What can hang from each mark:
K445: K494 K569
K367: K445 K721
K569: K494 K721
K456: K445 K494
K721: K367 K456 K569
K494: K456 K569
K197: K367

Each row was made from one small tree. The marks that hang from a mark follow it in brackets, in the order of their numbers. Every link used is in the known rows. Write each row's tree.
(in the rows, 128 means zero)
Known rows:
K494{K456{K445} K569}: [ 88 128 108 159 102 123 163 162 139 114 152 147 149 147 104 175 137  81
 109]
K494{K456{K445} K569{K721{K367}}}: [ 95 137  99 117 109  92 155 135 137 124 153 146 173 170 103 174 128 104
 142]
K569{K494{K456{K445}} K721}: [155 155 126  85 148  88 124  75 165 110 113  81 145 179  63 140 121 147
 113]
K197{K367{K445 K721{K569}}}: [104 131 123 131 210 126  78 162 141 153 133  88 104 169 160 158 140 107
 172]
K197{K367{K445{K494} K721{K456}}}: [109 120 113 117 203 102  69 139 141 135  83  54 105 197 136 137 137 109
 180]
K569{K494 K721{K367{K445}}}: [170 153 105  46 185  65  99 104 157 121 120  92 126 184  84 124 134 180
 157]
K569{K721}: [139 148 142 106 146 110 111  91 141 126 119 119 151 151 129 137 103 157
 152]
K569{K494 K721{K367 K456{K445}}}: [167 140  80  21 162  86 112  72 150 112  89  88 145 205  78 110 114 173
 100]
K494{K569}: [105 128 131 144 143 133 158 157 149  92 142 167 142 141 127 154 123 122
 128]
K494{K456{K445}}: [111 127 105 142  88 119 134 132 116 150 139 108 135 133 103 149 141  89
 109]
K445{K494}: [140 108 126 109 138 111 101 109 148  84  96 106 126 181 102 119 129 133
 136]
K456{K445{K569{K721{K367}}} K494}: [147 103 108  73  82 128 122  72 186 123 163 125 123 141  92 186 117 176
  98]
K367{K445 K721{K456 K569}}: [134 143  77 132 181 156  72 188 103 129 133  78  76 160 159 118 142 114
  99]
K569{K494 K721{K456}}: [168 157 113  66 194 109 120  75 151  87  77  81 142 202  90  96 108 167
  98]
K721{K367 K456{K494{K569}}}: [115  94  53  80 153 117 190 138 118 107 124 127 120 193 131 109 152 122
  87]
K569{K494 K721}: [169 157 143  75 180  95 119  73 173  93 104  96 139 175  83 122 110 178
 127]
K569{K721{K367 K456}}: [136 142  87  67 151 102 119  97 104 136 103 110 159 184 135 102 117 146
 138]
K456{K445{K494{K569}}}: [124  98 115 103 111 117 105 121 179  88 110 134 133 173  87 174 114 137
 115]
K494{K456{K445} K569{K721}}: [ 97 145 119 140 116 110 152 131 150 113 145 140 167 166 104 181 117 105
 128]
K721{K367 K456{K445{K494{K569}}}}: [120  94  47  58 121 109 118 131 123 107  94 125 142 206 104 121 134 122
 101]

Write each row's tree:
[110 138  97  95 160 111 151 135 130  98 120 153 167 186 134 132 113 135
 138] -> K494{K569{K721{K367 K456}}}
[110 147 136 121 184 122  65 128 159 149 128 114 144 164 134 171 127 131
 195] -> K197{K367{K445{K569{K721}}}}
[149 141 125 117 168 140 115 135 149  91 144  94  98 144 120 116 129 136
  96] -> K367{K721{K569{K494}}}
[128 133 127 146  96 137  93 120 143  70 137 114 148 165  76 123 143  98
 129] -> K445{K494{K456} K569}
[126 107 107  99 167  99 169 129 170 105 151 128 110 175 124 169 138 158
 134] -> K456{K494{K569{K721{K367{K445}}}}}
[125  90 102  77 121 104 168  97 193 111 148 137 123 169 106 198 119 168
 103] -> K456{K445 K494{K569{K721{K367}}}}
[119 118 114 136 142 135 166 133 137  98 130  91  95 140 135 128 125 127
  94] -> K367{K721{K456{K494{K569}}}}
[127 128 110 122 105 135 110 125 121 136 117  84 106 121 127 132 112 127
  98] -> K367{K721{K456{K445}}}
[145 139  50  73 149 123  92 159 106 126 127 109 117 172 107  98 156 130
 111] -> K721{K367{K445{K569{K494}}} K456}
[ 88 117 117 135 205  94 100 158 151 124 105 100 134 212 123 162 154  88
 191] -> K197{K367{K445{K494{K456 K569}}}}
[141 112 124 104  76 143  65 102 178  93 128 129 136 147  75 167 113 145
 109] -> K456{K445{K494 K569}}
[140  96 114 107  78 154 128  93 189 115 163 127 106 122  91 186 125 156
  73] -> K456{K445{K569} K494}
[103 110 120 107 167 112  93 105 149 131  84  71 129 184 127 142 117 113
 153] -> K197{K367{K721{K456{K445{K494}}}}}
[144 136 113 107 130 105 139 113 153 113 124  91 122 156  63 131 144 117
  89] -> K569{K494{K456{K445}}}
[112 129 127 132 152  95 132 118 153  63 109 115 158 213  93 138 128 108
 150] -> K445{K494{K456 K569{K721}}}
[102 103 100 105 193 144 120 116 151 133 113  80 112 192 152 147 125 110
 109] -> K197{K367{K721{K456{K445 K494} K569}}}
[118 136 120 114 228 118  82 154 158 136 127  77  98 178 138 150 142 117
 160] -> K197{K367{K445 K721{K569{K494}}}}
[130 126  80 104 113  98  82 161 117 127 151 114 124 162  99 128 168 112
 165] -> K721{K367{K445{K494{K456} K569}}}
[127 119  54  71  85 139 103 128 110 139 128 134 145 152 112 121 130 123
  92] -> K721{K367 K456{K445{K569}}}
[147 138  90  86 129 106  90 157 133 133 160 126 114 137  98 129 160 143
 149] -> K721{K367{K445{K569{K494}}}}
[151 132 125  99  88 147  90 106 183 107 145 134 130 122  68 164 115 154
  88] -> K456{K445{K569{K494}}}
[149 123 131  90  85 131  55  78 187  93 121 123 151 162  75 173  96 163
 124] -> K456{K445{K494 K569{K721}}}
